Each row was made from one path, in order. Every step used is in the known rows, and no mark comes twice. Write each row's path.
In the rows, 128 means zero.
Known rows:
t -> n -> f: [177 115 141 134  82 140 135 133  98 118 119 137 132 110 101 106 113  89
 140 159 133 140 150  98 110 171 163 125  98 108 122 124 101 119 123 138
 180 113 146 143 154 113 132 104 132 142 133 135 109 117 131 130 133 151
 109 183 128 129 129  87  92 122 176  92 154 139 117 127 114 142 149]
f -> s -> t: [108 138 146 125  76 120 104 111 154 130 125 161 137 108 161 104 168 125
 121 140 104 117 110 142 129 146 149 149 142 151 141 141 110 153 116 101
 118 113  69 139 140 105 144  92 131  84 119 133 121 160  69 131 107 102
 135 139 155 137 162 148 126 185 120 144 152 122 158 116 150 102  91]
t -> n: [157 140 132 138 127 139 131 141 106 118 129 134 139 129 115 105 107 112
 145 153 126 117 132 115 135 151 138 127 115 122  99 139 130 138 123 118
 139 121 152 130 141 111 109 108 115 162 133 164 130 111 135 121 122 127
 125 152 130 129 152 118  94  96 184 112 150 122 135 122 121 130 155]
u -> g -> t -> n -> f -> s -> x: [162 146 192 135  76 105 130 152 143 142  77 129 133 132 176 171 115  51
 191 159 136 139 223 163 100 199 148 130  86 110 100 128 108 192 128 159
 138 129 110 178 222 147 116 104 146 102 110 175 151 187 147  88  97 132
 107 162 164 145 189 129  51 220 153 136 138 118 120 120 147 149 150]
u -> g: [131 157 131 134 115  97 149 143 124 136 147 109 161 136 142 130 138 120
 133 134 142 119 132 102 128 109 117 142 102 128 119 111 136 131 144 128
 108 141 120 112 146 132 122 137 136 111 157 137 140 163 125 129 101 118
 149 106 133 135 154 143 127 152 150 158 132 108 125 117 116 116 160]
t -> n -> x -> g -> f -> s: [110 140 120  67 115 116 170 215 139  99  83 148 146 139 163 113 111  37
 188 125  80 111 108 202  94 153 130 114 107 147 140 129 125 167  95 123
 164  80 131 147 172 178 133  96 121 131 124 223 148 127  47 157 103 105
  88 111 193 110 152 134  84 179 148  93 164 158 190 123 177 141 104]
x -> s -> t: [101 137  90 132  67 118  86  74 186 101  77 131 179  95 127  67 157 143
 159 116 135 109 130 132 141 157 145 118 114 107 129 157 117 150 142 136
 165  98  96 133 119  82 122 142 127 118 156  86 124 148  94 119 130 100
 132  97 133 132 140 143 106 161 132  94 139  82 136 111 126 106 135]
n -> f -> g -> t: [122 104 139 135  84 111  74 113  96 212  67  91 104 123 135 218 127 109
 152 178 134 123 159 145  66 141 135  75 137  99 115 130 111  80 137 119
 183 115 139 137 125 131 130 112 152  94 135 113 112 167 123 113 173 164
 122 154 107  98 101 126 124 231 139 104 123 117  95 129 162 165 126]
t -> n -> f -> g: [173 115 152 146  48 127 103 138  96 143 135 122 113 122 105 154 128  94
 130 180 167 106 134 108  91 142 160 100 107  95 127 143  79  94 128 118
 169 109 143 134 132  90 120 102 122 123 136 140 109 118 121 119 168 159
 117 180 120 127 110  98 102 159 192  63 152 116 101 123 136 150 137]
n -> t: [126 127 153 122 143 122 130 156 118 123 164 122 143 114 137 124 103 121
 140 140 123 127 115 144 142 120 137 121 120 127 128 112 144 117 146 135
 141 111 115 115 135 119 103 136 119 120 153 145 112 124 132 105 137 114
 100 133 155 158 125 141 137 106 139 124 130 163 131 118 141 125 113]
u -> g -> f -> s -> t -> n: [136 180 121 114  45  84 156 162 155 118 129 165 170 127 172  81 152 113
 149 126 108  75 139 149 115 166 169 152  97 145 117 138 125 151 146  86
 134 125  45 109 179 108 111 110 105  86 137 197 142 165  86 143  65  59
 129  91 182 139 190 168  72 200 175 126 190 102 164 111 177  86 154]
x -> g: [138 125 125  93 128 123 128 135 101 135 131  95 120 123 131 135 116  89
 129 115 117  99 109 146 125 117  97 104 125 131 127 110 158 113 115 127
 176  90 153 134 117 141 124 140 138 129  96 149 135 145 106 138 122 152
  95 130 147 120 124 129 139 116 143 127 138 161 137 133 154 135 129]
s -> x -> g: [129 126 163  80 110 127 123 125 124 104 115 111 127 114 140 128 116  52
 163  74 125 116 143 168 105 118  65 102 128 139 136 139 130 179 102 149
 151 101 170 151 139 155 152 150 138 130 117 145 140 177 150 107 109 163
  95 128 147 132 141 132 129 101 122 102 103 132 132 131 163 118  85]
f -> s -> x -> g -> t -> n: [158 136 174  90 115 132 115 164 124 124  61 124 119 110 180 170 103  25
 195 118  91 126 162 235  95 181  97 121 134 126 106 163 125 210 103 161
 173  97 172 160 190 174 128 115 140 153  72 214 154 182 141  86  99 152
  61 161 175 125 186 142  70 157 139 120 129 134 148 115 183 144  97]
u -> g -> t -> n -> f -> s: [158 150 155 154  89  85 132 138 121 170  79 126 138 134 168 184 115  59
 167 168 120 141 202 143  92 181 163 142  88 107 100 106 115 151 127 151
 126 115  86 148 188 136 109  79 150  95 116 188 135 170 112 109 117 114
 107 147 138 121 188 119  57 213 180 132 162 140 125 129 134 150 182]
x -> s -> t -> n -> f -> g: [150 108 127 149  17 117  54 109 149 127  81 126 157 103  90 106 153 103
 171 178 158  93 147 113 116 192 165  79  94  74 114 154  77  95 138 132
 202  92 120 141 122  30 122 110 125 138 168  96  96 130  72  98 162 135
 130 157 123 137 122 103  85 178 191  45 158  67 134 102 140 127 134]
g -> f: [104 143  79 111 105 109 148 154 139 135 124 126 115 130 126 106 121 118
 135 117 115 127 137 143  97 128 153 122 136 135 116 140 151 118 134 113
 160 116 102 107 133 133 123 128 132 105 133 140 133 134 118 148 117  97
 141  75 147 112 124 145 125 165 138 122 121 123 144 142 160 128 127]
s -> x -> g -> f -> n -> t: [106 177 131  86 121 135 168 142 164  67 162  98 164 110 172 122  99  69
 204  79  86 105 154 213  92 132 134  66 130 137 118 100 239 161 135 129
 185 113 158 123 175 168 114 146 130  94 129 169 119 136 134 118 116 100
  98  92 220 154 160 151 109  86 132 127 106 144 158 156 210 102 101]
f -> s: [133 131 158 122 113 124 129 140 133 144 132 146 124 131 155 145 140 107
 104 135 107 133 150 145 113 153 138 156 141 148 143 152 126 167 118 116
 106 126  94 137 151 140 133 104 134 117 122 141 131 149 100 128 119 100
 110 139 163 142 161 151 122 171 119 136 149 153 142 129 151 107 104]
g -> t -> n: [143 134 106 146 130 143 126 147 114 144  79 112 118 126 159 173 118 118
 178 153 111 127 179 159 120 161 146 110 129 109  70 134 125 118 115 151
 143 130 150 121 156 118  96 113 103 149 111 171 143 112 142 130 126 131
 106 136 141 117 130 129  72 158 164 124 124 112 119 130 140 164 155]

Which path is each row?
[164 143 129 142  87  98 144 126 122 164 101 104 150 136 141 182 112  73
 188 164 125 132 186 114 116 156 152 109  76 101  86  94 133 127 141 138
 159 121 120 132 161 134  97 102 124 110 130 158 131 148 165 117 120 138
 122 146 111 103 150  94  69 174 181 137 129 110 104 126 127 171 200] | u -> g -> t -> n -> f
[187 132 191 117  72 123 133 141 122 115 125 174 132 109 144 116 105  60
 154 156 145 149 182 147  95 213 156 128 115 125 143 153  67 200 129 152
 157 116 144 176 198 128 143  87 142 129 109 162 119 171 132  91 122 140
  85 192 157 161 170 100  69 143 134  96 151 138 140 125 148 116  89] | t -> n -> f -> s -> x
[125 130 158  76  98 135 115 169 138 102  91 176 160 109 157 112 144  60
 158 140  94  94  84 155 159 154 105 125 117 149 148 127 110 144  80 114
 166  47  85 157 162 145 147  89 136 117 114 216 141 133  45 119 108 121
  74 154 175 132 172 118  95 179 156  79 187 126 187  88 149 125 102] | f -> s -> t -> n -> x -> g
[108 131 122  90 104  87 155 159 132 147 127 124 105 136 160 133 124  67
  93  92  90 109 118 200  84 140 121 116 142 156 136 132 153 144 131 104
 159  95 105 122 144 179 152 126 145  93 111 166 143 161  69 139  93 100
  92  94 190  91 149 159 122 178 155 146 131 179 164 131 198 109 101] | x -> g -> f -> s
[139 144 120  94  69 106 127 161 142 112 104 146 144 110 156  77 127  54
 139 103  78  76 119 187 113 154 133 111 114 150 110 145 148 128 124  84
 173  64  72 106 154 127 151 103 129 105 108 194 134 135  63 151  70  92
  89 111 204  91 174 147  82 173 166  98 173 140 175 131 211 104 128] | x -> g -> f -> s -> t -> n
[ 90 156 123 118  48  68 150 129 185 146 127 130 170 135 173 102 169 110
 136 106 117  87 135 150 125 133 161 134 108 154 149 120 138 142 155  86
 109 103  25 108 159 129 135 105 116  55 136 157 132 184  74 145  63  60
 150  73 179 134 189 183 107 218 126 162 158  94 163 128 180  78 136] | u -> g -> f -> s -> t
[109 165 124 103  95  64 167 161 152 144 141 140 138 154 176 125 136  96
 148 113 120 126 157 148  84 145 167 138 121 142 139 111 156 160 157 101
  89 124  58 112 172 157 115 125 136  70 138 167 153 182 105 151  74  68
 139  66 170 136 164 170 113 202 127 157 147 129 164 140 165 111 140] | u -> g -> f -> s
[169 136 140  89 132 145 109 144 121 118  75  96 115 116 156 166  96  55
 192  97 100 105 174 214 111 161  91 104 125 110  72 140 128 172 103 167
 175 100 205 147 167 159 122 136 130 170  93 186 154 149 163 112 116 159
  83 150 151 120 170 126  70 118 152 128 115 126 129 131 169 147 136] | s -> x -> g -> t -> n
[117 121 116 114 143 126 100 130 115 176  83  91 111 116 148 185 110  84
 163 106  96 111 139 179 109 119  92  92 122 124  95 126 154 118 113 145
 181  97 153 136 127 160 125 135 157 113  83 161 146 148 133 129 124 153
  95 127 129  99 135 144 133 153 152 149  96 146 123 131 159 162 141] | x -> g -> t
[123 140 110 136 149 160 121 164 119 124  54 149 134 140 176 166 113 100
 207 170 108 145 144 164 118 151 123 116 126 128 107 141 130 138 103 166
 155 105 145 164 160 160 105  74 115 155 105 196 138 105 126 121 145 137
 116 140 131 114 133 110  69 167 146 106 146 106 141  99 115 178 147] | g -> t -> n -> x
[127 146  97  58 117 132 152 193 116  93  89 130 119 138 141 114  96  65
 180 114  91  98 121 185  89 138 114  98  98 140 137 121 140 143 101 130
 173  67 151 131 153 171 115 117 128 164 117 216 139 115  76 158 113 121
  95 116 165 106 130 112  87 148 171  79 142 132 164 135 158 143 123] | t -> n -> x -> g -> f
[ 89 140  98 129  96 136  96 113 199  89  47 155 197 126 137  80 160 161
 175 140 127 114 120 139 152 146 134 116 116 117 151 152  93 157 133 143
 166  86  59 150 115 102 124 127 125 127 164 111 130 120  50 111 158 121
 130  97 129 159 131 133 106 158 116  83 126  60 174  96 119 126 122] | n -> x -> s -> t
[120 136  86 136 135 146  96 160 153 104  12 145 175 135 150 146 120 125
 223 164 124 142 177 168 112 186 133 103 106  89  80 147 115 175 121 182
 176  99 132 149 165 130  86 110 115 189 134 174 144  87 102  96 144 122
 125 103 118 135 127 125  56 190 151  96 122  78 152 107 111 154 174] | g -> t -> n -> x -> s
[122 148 112 110  46 107 143 158 162 120 121 175 140 109 158  87 148  97
 121 136 101 113 134 170  94 169 186 125 128 148 120 148 111 142 130 101
 143 102  59 116 163  91 132  83 100 102 126 159 124 127  80 155  77  73
 120 109 184 122 185 150  75 181 156  99 163 110 180 127 181  99 123] | g -> f -> s -> t -> n
[ 93 158 145 131 161 168 152 114 160  92  95 137 156 161 171 146 140 131
 186 154 126 124 120 138 123 144 130  99 131 139 151  94 157 131 100 138
 117 111  93 155 154 177  99  91 127 117 119 157 120  90  97 118 148 127
 143 125 133 147 123 115  99 125 130  97 142 105 156 111 120 133 114] | f -> n -> x
[129 133 174  77 109 125 106 140 148 138  49 110 126 127 192 169 112  26
 165 117  89 132 164 236  91 161  93 111 144 136 119 153 133 203 108 149
 149  94 147 179 164 199 143 130 151 113  97 171 165 201 116  91 116 157
  71 120 180 131 164 149  90 174  77 170 114 156 144 135 197 142  88] | f -> s -> x -> g -> t
[127 128 128 122 139 146 134 169 108  99  93 156 142 136 125 105 120 120
 170 167 131 108 149 122 138 141 131 125 116 135 120 120 108 143 102 138
 138 101 127 149 159 144 113 102 103 173 132 191 130  79 113 123 142 137
 117 168 136 133 134  92  89 134 144  67 149 115 146  96 104 135 134] | t -> n -> x
[108 130 133  83 134 136 109 142 141 140  70 105 123 123 171 166 106  66
 195  90 110 125 169 214 101 143  71  99 136 122  93 152 158 180 120 172
 165  91 188 147 153 183 142 147 152 150  99 155 152 184 150 106 108 175
  96 112 145 131 153 140 114 154  97 136  91 117 126 133 166 139 108] | s -> x -> g -> t
[156 130 166 145  86 129 107 135 142 112 127 172 153  93 161  85 146 103
 134 140 107 110 119 147 143 168 153 159 133 152 126 149  92 146 121 107
 136  97  75 131 158  93 130  87 119 102 115 166 126 133  90 124 104 104
 110 168 167 135 187 127  80 173 167 109 187 121 157 112 142 108 103] | f -> s -> t -> n
[139 127  93 151  58 136  85 102 166  89  93 149 170 107 128  77 150 133
 164 151 115  98 136 118 152 168 164 121 113 102 111 148  95 140 136 148
 149 112 108 109 136  54 105 117  98 144 154 127 119 107 105 106 123  84
 131 128 138 145 152 125  97 150 173  94 141  63 151 108 139 106 159] | x -> s -> t -> n
[ 61 199  70 129  83 120 156  79 207  81  68 126 233 149 151 102 172 136
 225 128 128  93 154 167 115 140 172 103  96 126 134  99 191 150 143 129
 120 106   9 118 173 128  81 127 112  65 168 141 134 134  63 121 107  66
 190  28 150 168 165 160  86 196 144 127 138  37 178 124 148 107 161] | u -> g -> f -> n -> x -> s -> t
[118 127 143 108  88 134 115 169 147 108  85 178 175 124 166 101 155 108
 163 183 112 114 116 128 152 159 143 140 117 156 161 130  94 162  97 130
 120  81  67 149 165 142 128  66 123 114 121 196 131 122  46 126 116 107
 105 149 181 161 173 121  65 180 142  87 192 120 172  89 125 110 107] | f -> s -> t -> n -> x
[154 111 140  74 144 140 140 176  96  86  87 146 152 126 126 124 104  63
 179 115 113 102 111 152 133 142  79 101 105 131 142 109 131 148  80 136
 158  89 146 136 145 161 132 118 126 177 120 212 145  96  99 114 128 155
  87 152 140 128 131  92  95  93 159  76 149 138 152 115 134 149 139] | t -> n -> x -> g
[126 105 151 136  66 117  96 121 117 169 129 113 119 126 101 180 130 114
 138 163 168 123 137 113  97 137 146 102 117 100 148 141  93  89 138 120
 176 108 131 148 111 102 146 124 149 109 129 106  99 141 105 118 173 157
 129 148 127 117 105 109 135 154 139  91 129 127 101 124 155 138 121] | n -> f -> g
